In the rows, zero is written as 128.
Known rows, with every way that one mark hangs from another:
j212[j698[j312[j594]]]: [108 116 137 128 128  86 103 102  87 119 144 145 145 155 165 135  98 122
  92  91 165 102 119 159 122 133  89 126 125 109  96 175 120 146  94  98
 128 107 144  67 116 102 154 167 103 136 125 121 102 111 117 116]
j523[j660[j312[j225[j993[j281]] j594 j698]]]: [175 111 150 149 119  98 134 113 114  62  92 116 148 138 114 155  96  71
 119 141 126 130 136 168 184 123 130 113 124 134 143 148 132  78 113 132
  96 191 128 105  74 142 172 127 128  75 120  45  85 152  95  84]
j594[j312 j523[j660]]: [149 133 106 109  57 120 137 134 114 135 134 110  73 139 161  41  91 128
  50  92 128 127 131 197 201 101 100  97 108 123 137 144 106 114 119 147
 140 137 149  71 177 159 155 129  98  50 169 152  88 141  92 146]
j225[j312[j660] j993]: [122 147  87 118  69  92 149 109  88 168 158 104 120 123 139  99 164  91
  90 114  83  90 115 183 157 143  97 130 127 133  99 144 113  80 112 130
  93 146 135  82 125 130 119 143 119  88 103 114 104 158 129  95]
j594[j523[j660[j312[j281 j698]]]]: [156  90 146 122 107 111 147  79 107 156 124  89  87 179 125  92 122  78
  87 158 152 124 169 153 169 149 152  94 146 113 145 149 105 104 112 115
 131 172 146 121 173 115 156 162  92  60 159 140 145 133 140 126]
j698[j312]: [112 151  95 109  50  90 121 134  84 157 153 146 116 143 116  86 153 116
  80  98 163  94 120 171 111 139 100 131 121 115 108 158 100 129 123  92
 132 121 130  77 146 123 141 141 110 102 135 139  83 133 109 114]
j660[j312[j225 j698]]: [155 125 105 119 121  58 115 111  75 101  98 145 116 151  69 142 139  75
 104 120 167  99 132 159 168 142 141 102 128 113  79 143  88  87 118 149
 118 154 147  93 120 128 122 143 119  67 156 112 106 132 117 109]
j698[j312[j225 j281[j993] j660]]: [139  89 110 152 113 105 131 188 147 101 149 175  60 112  79 146 166 122
 168 135 128 107 141 146 101 125 143 167  97 129 144 157 105 129 122 109
 129 103 119 106 143  62 173 143 159 156  97  69  96 131  96 125]
j698[j212 j312[j225[j993] j594]]: [120 148  77 105 119  89 134 160 100  53 153 198 125 127 155 169 103 115
 114  89 131 111 111 189 118 123  81 138 127 134 114 155 133 117 101 103
 108 150 155  80  17 113 170  93 120 132 148  94  40 139  87 134]
j594[j312[j225[j993] j281] j523[j660]]: [157 107 105 134 104 124 148 164 126 100  99 145  63 119 159  85  75 104
 112 114 115 134 149 179 186  91 111 121 113 139 186 146 127  93  95 163
 116 163 155  90 150 124 170  86 104  90 147 101  67 142  77 149]
j312[j225 j281 j660]: [133  81 115 121 103 109 119 173 114 120 165 156  97 117  65 143 205  81
 144 125 128 107 127 147 131 138 149 152 118 135 115 141 104  91 101 120
 119 122 108 103 123  83 130 128 138 110 112  97 105 131  94 126]
j312[j281]: [102 101 114 115  68 116 113 116  88 172 183 120 117 137 100 101 198 104
  93 110 146  99 121 118 121 132 138 141 144 116 128 149  96 108 108  85
 121 129 114  90 148 120 128 127 105 103 123 140 120 135 123 106]
j523[j660[j312[j225 j281 j594 j698[j212]]]]: [167  79 137 135 172  91 130 128 103  41 100 147 127 180 127 187 134  96
 133 152 153 138 156 160 152 122 151 122 133 134 100 149 133 108  98  86
 109 179 145 135  53  94 152 139 105  79 172 102 118 132  93 139]
j594[j523[j660[j312]]]: [162 122 112  84  46 106 132 104 100 196 137  94  70 142 149  52 102  78
  44 123 133 115 132 202 180 128 125  90 123 124 130 136  88  94 110 132
 131 144 137  73 170 139 151 132  88  45 164 148 116 159 105 128]
j312[j225[j993] j281 j594[j523] j660]: [133  68 131 107 173 130 139 152 136 100 197 143  91 115 124 168 112  60
 154 125  77 116 130 145 141 143 105 150 126 137 178 151 119  77  79 156
 118 142 130  95  73  87 162 118 135 144 118  80  82 155 105 134]
j225[j312[j594[j523[j660]]] j993[j281]]: [158 121 124 118  70 151 162  97 138 173 173  64 137 122 195  69 105  98
  47  99  67 119 135 190 183 100  86 139 123 128 166 158 136  94 113 159
 101 189 139  90 104 180 168 127  92  79 123  99  84 192 118  83]
j281[j993]: [109 123  77 111  44 116 104 123  98 185 194 109  81 113  85 100 153 135
  65  85 107  93  88 126 156 106 126 135 126 103 123 145  75 112 131 100
 127 121 127  69 154 144 165 126 135  91 104 117 116 155 129  94]
j312[j225]: [130 118  78 103  71  98  98 157  93 139 158 147 109 114  78 117 160  98
  81  79 137 103 101 164 161 110 121 134 118 122 101 139  91  91 113 129
 117 137 132  78 119 136 128 104 128  79 143 113  76 147  91 107]
j225[j312[j594 j698]]: [121 114 126 129 158  90 134  79  85 113 156  75 176 178 125 144 146 110
  73  96 129  95 124 143 163 130  95 130 134 102  86 167 111 117 128 124
 113 166 152 103  97 137 108 183 107  85 149 137 106 161 139  88]
j594[j312[j281] j523]: [129 112 124 118  94 113 142 131 115 129 154 133  86 145 154  59 136 120
  89 101 143 102 150 137 150 135 109 132 125 115 147 147 100 120 111 160
 134 127 140  86 162 152 138 135  76 106 157 158 106 126 127 147]
j594[j312 j523]: [134 148 104 101  74 103 137 123 102 133 160 134  83 135 157  54 110 116
  61  72 139 102 128 170 175 129  93 113 118 112 125 142  92 112 123 168
 139 125 148  64 154 167 137 132  90  74 168 160  88 136 120 143]
j523[j660[j312[j281]]]: [151  94 131 124  51 101 119 109  87 161 114 103 100 153 128  80 163  94
  85 160 154 117 139 159 139 122 163 115 130 135 137 139 108 104 104  73
 109 131 116  95 169 110 137 135  90  72 131 134 134 140  92 116]
j660[j312[j281 j594]]: [130  83 157 118 132  90 104  87  82 104 148 112 132 163 135 125 157  93
 103 148 145  98 133 123 115 152 139 132 136 122 127 145 103 115  95  93
 105 122 116  74 107 113 124 151  85 124 135 129 126 148 111 116]

Rows:
[138  94 118 139 112  90 132 184 126  94 127 187  94 129  90 136 180  93
 163 138 157 106 149 166  90 140 129 156 108 136 122 158 118 122 107 113
 126 111 114 109 130  67 140 147 137 138 123  96  82 117  88 138]	j698[j312[j225 j281 j660]]
[116  84 161 130 142 105 136 144 118  70 166 144 122 159 129 134 166 103
 156 147 141 110 145 144  76 163 113 154 117 127 130 165 128 138 110  78
 125  99 108  96 109  71 143 179 124 155 114 114  99 127 104 131]	j698[j312[j281 j594 j660]]
[133  62 122 150 201 117 143 157 141  45 191 159  89 139  79 241 166 124
 171 124  94 119 132 107 138 133 146 158 133 122 111 155 120 120 119  95
 120 151 135 136  43  74 176 153 162 135 118  72 128 128 128 128]	j312[j225 j281[j993] j594 j660 j698[j212]]
[167  97 101 152 111  99 139 135 120  98 104 144  68 152  99 164 141 125
 125 151 138 130 150 143 168 112 178 124 133 123 118 142 107 110 121  83
 117 166 145 139 107  94 181 122 124  74 146  89 139 130 116 123]	j523[j660[j312[j225 j281[j993] j698[j212]]]]
[123  65 145 120 213 117 154 130 137  79 183 132 103 138 101 203 105  58
 174 135  90 120 149 129 150 165 114 135 145 122 161 160 124  80  93 161
 125 171 143 121  73  82 163 148 144 136 127  79  95 138 130 130]	j312[j225[j993] j281 j594[j523] j660 j698]
[151  72 142 112 134 142 144 106 127 164 163  60 122 160 185  88 123 103
  60 116 105 119 153 169 150 110 102 146 118 126 160 162 127 122 101 125
 117 159 146 104 133 119 130 152  81  92 157 142 104 180 111 122]	j225[j312[j281 j594[j523[j660]]]]
[133  55 145 168 188  97 114 162 149  80 139 173  91 123 127 201 114 127
 184 129 124 114 135 133 106 123 128 164 104 123 140 172 124 148  93 107
 128  93 131  96 113  39 187 169 150 186  91  52 114 110 106 122]	j212[j698[j312[j225 j281[j993] j594 j660]]]
[132 106 113 114 179  93 143 157 107  31 179 160 125 154  86 217 158  93
 140 104 117 120 118 160 160 146 116 133 131 124  63 148 121  99 116 114
 123 158 144 123  19  99 144 156 155  89 152  97 103 128 108 135]	j312[j225 j594 j660 j698[j212]]
[142  94 112 179 158  91 128 142 127  50 111 156  87 138  79 153 131 146
 144 110 141 108 144  97 171 101 147 140 117 106 137 155  98 122 136 139
 128 137 148 110 149 121 160 138 134 117 133  87 104 108 117 118]	j594[j312[j225 j281[j993] j698]]
[124 115 105 138 111  89 147 177 121  90 134 187  94 116 108 141 155  85
 173 145 132 109 146 160  99 145 123 148 117 143 146 154 129 105  97 113
 111 128 124 105 113  71 155 119 140 153 101  75  71 120  89 126]	j698[j312[j225[j993] j281 j660]]
[150  92 144 137  99  95 135  84  85 130  96  96 110 181  98 112 155  90
 106 168 167 124 155 144 158 140 166 103 144 120 128 155 112 105 116  73
 117 157 130 119 169 106 140 166  99  63 138 127 148 126 122 111]	j523[j660[j312[j281 j698]]]
[122 136  71 106 107  90 135 148  86 109 161 167 115 145  77 170 173 107
  94  77 147 108 119 153 164 130 129 127 145 110  59 146 103  96 123 123
 127 174 158 121  62 142 141 117 128  62 166 122 100 121 120 120]	j312[j225 j698[j212]]
[116  83 143 104 189 128 170 120 126  96 228 128 103 175 127 178 165  92
 132 126 110 114 152 128 133 189 121 135 162 112 108 161 126 112 110 112
 139 163 143 138  59 103 161 179 120 111 154 138 148 127 153 152]	j312[j281 j594[j523] j660 j698[j212]]
[124 117 112 164 150  83 146 132  89  38  89 163 114 145 106 151 124 108
 154 119 143 109 149 116 173 120 124 123 141 119 140 154 125  92 111 139
 110 165 157 107 123 129 139 117 121 114 135  92  79 102 111 124]	j594[j312[j225[j993] j281 j698]]
[141 118  96 124 121 109 147 149 118  95 134 167  73 115 149  98  98  98
 119 102 122 110 147 149 166 119 104 134 124 127 174 144 112  93  93 189
 123 152 156  82 124 143 153  91  97 119 146 105  69 130  99 146]	j594[j312[j225[j993] j281] j523]
[111 115 122 105 151 103 147 125  95  73 207 131 133 172 110 188 171 107
 123 108 117 111 119 147 147 173 114 123 147 112  63 155 122 110 124  81
 124 153 137 114  43 113 147 180 139  87 139 133 131 128 136 130]	j312[j594 j660 j698[j212]]
[142 105 128 133 107 118 129 166 134  84 180 148 134  90 101 154 151  75
 139 108  82 112 107 153 150 137 112 156 115 144 136 142 127  77 103 145
 100 143 107  88  53 141 165 115 151 120  90  42  72 150  90  91]	j312[j225[j993[j281]] j594 j660]
[123 136 103  97 178 106 194  94 113 116 199 108 122 165 181 159 121  89
  98 109  67 108 139 180 168 173  74 120 153 115  95 157 133  93 120 151
 113 195 172 120  35 129 147 172 111  96 148 123 119 151 163 124]	j225[j312[j594[j523] j660 j698[j212]] j993]
[173  72 125 163 121  96 124 119 120 106  89 119  73 148  74 156 124 108
 130 163 140 122 148 136 173 104 183 119 121 119 146 147  98 101 121 102
 116 157 139 122 162  93 169 139 134  82 126  74 134 136 109 107]	j523[j660[j312[j225 j281[j993] j698]]]
[156  77 149 151 175  89 131 101  93  49  79 115 129 164 116 181  92  67
 149 172 137 130 146 145 163 126 141 112 132 135 159 157 131  87  94  96
  97 180 137 110  92  88 155 131 118  99 131  71  94 143  92 113]	j523[j660[j312[j225[j993] j281 j594 j698]]]
[152  61 135 132 182 121 137 175 185  76 185 160  62 121 117 164  97 104
 161 128  99 111 148 147 103 135 111 165  93 124 177 164 111 137 112 149
 146 111 136  94 108  59 188 151 148 176 119  72  84 157 110 144]	j698[j312[j225 j281[j993] j594[j523] j660]]
[130 127 102 154 162  83 176 166 108  12 117 200  94 145 117 178 161 108
 182 129 122 120 155 143 162 149 128 123 138 137  98 143 146  95 110 125
 110 163 152 130  64 108 153 128 131 112 137  93 102  87 109 149]	j594[j312[j225[j993] j281 j660 j698[j212]]]
[119  83 117 132  75 129 126 141 128 154 203 124  72 117  80 126 193 126
 131 134  97 100 114 107 133 138 152 151 127 121 143 149  91 109 124  83
 126 103 109  97 159  93 167 149 149 122  81 100 147 142 128 109]	j312[j281[j993] j660]
[109  77 133 145 173 124 152 125 129  74 211 130 100 161 100 206 176 133
 150 132  92 114 130  91 126 161 144 148 151 109 112 159 119 126 127  63
 127 140 130 129  65  83 184 183 152 129 107  96 155 127 149 124]	j312[j281[j993] j594 j660 j698[j212]]
[151 111 117 132 185  96 177 178 139  45 145 193  67 154 126 151 151 106
 158 114 129 123 180 158 164 161 130 127 129 122  98 145 129 109 113 175
 140 160 159 140  86 118 151 155 113  97 175 127 112  95 124 176]	j594[j312[j225 j281 j660 j698[j212]] j523]
[146 162 100 159 106  89 181 178 127  17 123 200 105 118 115 152 161 114
 158 100 107 116 145 164 182 145 125 131 130 134  85 140 142  87 129 159
 106 172 143 124  51 167 168 124 139  86 128  70  91 100 114 127]	j594[j312[j225[j993[j281]] j660 j698[j212]]]
[161 107 106 137 141 116 170 160 132  64 113 165  64 166 146 123 117 123
 113 107 149 139 174 177 189 106 129 117 130 125 119 149 132 114 111 146
 140 183 170 142 106 130 164 127 101  67 196 135  97 108 105 171]	j594[j312[j225 j281 j698[j212]] j523[j660]]
[108  67 166 136 185 112 132 110 106  79 190 109 140 171  82 184 175  90
 154 144 125 111 139 107 127 167 137 137 144 109 118 163 120 113 113  79
 125 136 116 123 104  86 133 198 137 120 111 112 136 127 134 120]	j312[j281 j594 j660 j698]
[141  68 137 130 162 140 150 117 157 152 209  79  91 139 151 128 139 116
 107 123  61  98 142 129 137 137 111 166 111 118 156 159 104 124 112 155
 125 134 133  94 125 102 154 175 114 137 112 109 133 178 145 118]	j225[j312[j281[j993] j594[j523] j660]]
[144 112 114 104 109 137 134 142 142 123 201 134 122  93 134 122 102  80
  89  76  85 106 116 156 162 123  95 147 126 124 168 147 114  80 100 189
 117 175 133  75  59 170 177  91 123 112 123  67  58 176 110  98]	j312[j225[j993[j281]] j594[j523]]
